Each row comes from the steps of one path. Every step used is in the known rows, and no mark comes twice. Write the path behind each row, first mark first.
Known rows
G Y Q D: 2.33 1.08 -0.53 0.57 -1.69 2.76 -1.21 2.54 -4.66 -0.86 0.53 2.74 -4.11
 1.88 -1.78 0.91 3.20
Q D: -0.19 0.42 -0.31 1.05 0.14 0.75 -1.65 0.93 -4.35 0.35 -1.09 1.31 -1.90
 1.30 -1.78 0.31 1.07
D G Y Q X T: 1.87 -1.75 -2.83 -4.16 -1.59 2.07 0.07 4.64 -1.95 1.67 3.06 -1.04 -2.14
 -3.40 -2.06 2.57 1.03
D T: -0.16 -0.33 -1.33 -1.43 -0.62 0.26 -2.42 -1.00 0.61 0.01 -2.52 1.31
 -0.13 -1.49 -1.01 -0.43 -1.03
V G Y Q X: 3.26 -0.12 0.14 -1.16 -1.45 2.30 0.14 4.87 -1.65 0.07 2.55 -0.72 -1.04
 -0.65 -2.21 1.48 0.11
T X Q D G Y: 1.27 1.20 -0.85 -0.83 -1.76 1.43 -1.96 2.60 -7.72 -0.10 0.39 2.46 -4.09
 -2.24 -4.02 0.17 -0.30
D T X G: 0.98 -0.46 -3.30 -3.33 -1.53 0.80 -1.24 0.47 -0.81 -0.40 -1.67 -0.21
 -1.04 -1.77 -2.01 -1.96 -3.83
G Y Q D T X: 2.47 1.11 -1.22 -1.71 -2.04 2.33 -3.22 2.41 -4.60 -0.49 -1.98 2.39 -3.46
 -0.81 -2.56 -1.39 -0.45
X G D: 0.84 0.78 -2.94 1.21 -1.39 0.54 0.43 1.97 -3.69 -0.15 0.54 1.79 -2.25
 1.29 -2.11 -0.20 0.04
V G D T X: 0.85 1.60 -1.65 -0.54 -1.21 -0.03 -1.85 1.81 -3.31 0.13 -2.42 1.29 -1.16
 -2.12 -2.92 -2.80 -3.83
Q X T: 0.58 -2.39 -2.45 -2.56 0.37 0.36 0.68 3.78 -0.80 2.75 1.28 -2.27 0.32
 -0.87 -2.03 1.09 -0.78
G Y Q D T: 2.02 0.54 -1.73 -0.91 -2.30 2.77 -3.49 1.26 -3.55 -0.70 -1.96 3.76 -3.98
 0.18 -2.57 0.45 1.71
X G D T: 0.74 0.44 -3.72 -0.37 -1.96 0.80 -2.03 0.71 -2.81 -0.12 -1.93 2.84 -2.33
 -0.51 -2.98 -0.73 -1.08
G D: 0.49 1.46 -0.43 2.30 -0.40 -0.01 -0.33 1.70 -3.50 0.37 0.15 2.03 -1.52
 1.09 -1.25 -0.43 0.96
Q X: 0.63 -0.76 0.82 -0.43 0.97 0.26 -1.11 2.92 -1.44 1.70 0.99 -1.74 1.09
 -0.43 -1.29 0.95 -0.42
D T X G Y: 2.36 0.61 -2.42 -1.81 -2.80 0.87 -0.67 2.27 -2.89 -1.10 -0.71 1.74 -1.39
 -1.61 -2.53 -1.12 -2.94
Y Q: 1.66 -0.26 -0.84 -1.69 -1.04 2.12 0.10 0.24 1.53 -0.80 1.25 -0.12 -2.07
 0.56 0.47 0.16 1.93
Y Q D T X G: 1.88 -0.34 -4.12 -3.88 -2.05 2.85 -2.42 1.38 -2.89 -0.78 -1.64 0.56
 -3.83 -0.60 -2.90 -1.65 -1.82

Which path is each row?
1.21 0.00 -1.57 -0.82 -0.01 1.54 -1.31 1.75 -5.71 0.27 -0.97 1.00 -3.77
 1.61 -4.28 -1.86 -0.69 -> T X Q D
0.08 1.47 0.15 0.83 -1.33 0.64 -2.20 1.84 -6.53 -0.04 0.12 2.85 -2.54
 -2.33 -1.80 1.88 1.27 -> Q D G Y
3.64 0.53 -2.15 -2.40 -3.11 2.77 0.97 2.76 -1.45 -1.85 2.13 0.63 -3.11
 0.03 -1.04 -0.49 -0.03 -> T X G Y Q
0.81 -0.30 -3.54 -2.59 -1.35 1.43 -2.59 1.07 -3.93 -0.24 -2.55 0.61
 -2.42 -0.92 -3.11 -1.76 -3.17 -> Q D T X G
-1.53 0.57 -0.36 -0.41 -0.07 0.48 -2.90 0.04 -4.96 0.61 -0.68 0.97 -2.34
 -2.84 -1.34 1.53 0.72 -> Q D G
2.41 0.10 -3.66 -1.82 -3.01 3.19 -3.01 1.53 -3.82 -1.26 -1.56 3.53 -4.75
 0.25 -3.37 0.42 0.87 -> X G Y Q D T
2.32 -1.45 -2.54 -3.18 -1.08 2.77 -0.11 3.10 -0.36 0.21 2.32 -1.93 -1.65
 0.15 -1.65 1.06 -0.06 -> Y Q X G
2.93 0.72 -0.92 -0.72 -2.67 2.17 1.43 2.14 -0.16 -1.75 1.86 1.10 -2.39
 -0.22 -1.15 0.72 0.54 -> V G Y Q
0.88 1.51 -1.22 -0.48 -0.74 -0.04 -2.55 1.53 -3.55 0.59 -2.31 1.61 -1.19
 -1.46 -2.12 -2.70 -2.19 -> G D T X
1.57 -0.39 -1.36 -2.18 -0.31 0.94 0.40 0.86 -1.54 -0.06 0.30 -0.14 -2.13
 0.18 -2.85 -2.40 -1.83 -> T X Q
-0.24 0.17 -1.56 -2.20 -0.28 1.23 -2.55 0.71 -6.23 0.57 -0.47 0.81 -4.04
 -2.62 -3.63 -0.41 -0.77 -> T X Q D G
2.74 0.46 -2.51 -0.34 -2.59 3.26 -0.60 2.88 -4.81 -1.37 0.97 2.34 -4.77
 1.86 -2.51 1.08 2.20 -> X G Y Q D
1.28 1.31 -2.47 0.30 -1.35 0.41 0.21 2.79 -4.68 -0.18 0.43 0.83 -2.18
 0.49 -2.21 -1.89 -1.64 -> T X G D
2.25 -0.18 0.55 -2.12 -1.28 2.31 -1.59 3.93 -2.62 0.66 2.85 -0.33 -1.69
 -2.75 -1.21 2.42 1.55 -> D G Y Q X
1.19 -0.12 -3.12 -0.73 -1.10 1.06 -2.93 2.88 -3.93 1.10 -1.23 1.57 -1.56
 -0.84 -3.99 -0.04 -1.51 -> Q X G D T
2.52 0.12 -2.78 -0.50 -1.28 2.49 -0.47 4.50 -3.95 0.59 2.30 0.29 -2.97
 1.18 -2.81 0.62 1.08 -> Y Q X G D
0.46 1.68 -1.16 2.16 -0.90 -0.18 0.61 2.10 -3.23 -0.13 0.01 1.50 -1.36
 0.14 -2.24 -0.45 -0.98 -> V G D
0.30 0.59 -1.01 -1.44 -0.33 0.55 -3.71 0.86 -4.11 0.53 -3.39 1.15 -1.62
 -1.22 -2.43 -2.09 -2.13 -> Q D T X
1.76 0.78 -0.39 -1.68 -2.46 2.25 -0.54 1.26 -1.39 -1.05 2.01 1.46 -2.86
 -2.63 -0.14 1.81 2.28 -> D G Y Q
2.89 -1.77 -3.37 -3.19 -1.92 2.07 1.79 5.48 -0.98 1.22 2.82 -1.45 -1.52
 -1.24 -3.07 1.62 -0.43 -> V G Y Q X T
3.52 0.35 -3.00 -3.46 -3.55 2.91 -0.68 2.19 -1.05 -1.74 0.33 1.51 -3.34
 -1.12 -1.80 -0.77 -0.88 -> D T X G Y Q
2.33 -0.21 -1.07 -0.26 -1.58 1.13 0.20 4.55 -3.56 0.13 2.05 0.21 -0.57
 0.01 -2.63 1.49 -0.89 -> Q X G Y
-0.15 0.18 -1.05 -1.79 -0.75 2.19 -2.80 0.15 -3.75 0.04 0.25 0.89 -3.98
 -2.42 -0.94 1.64 2.28 -> Y Q D G
0.53 -0.71 -2.95 -1.32 -0.79 1.68 -3.54 -0.35 -3.69 0.23 -3.06 3.11
 -3.72 0.47 -4.64 -0.77 -0.28 -> X Q D T
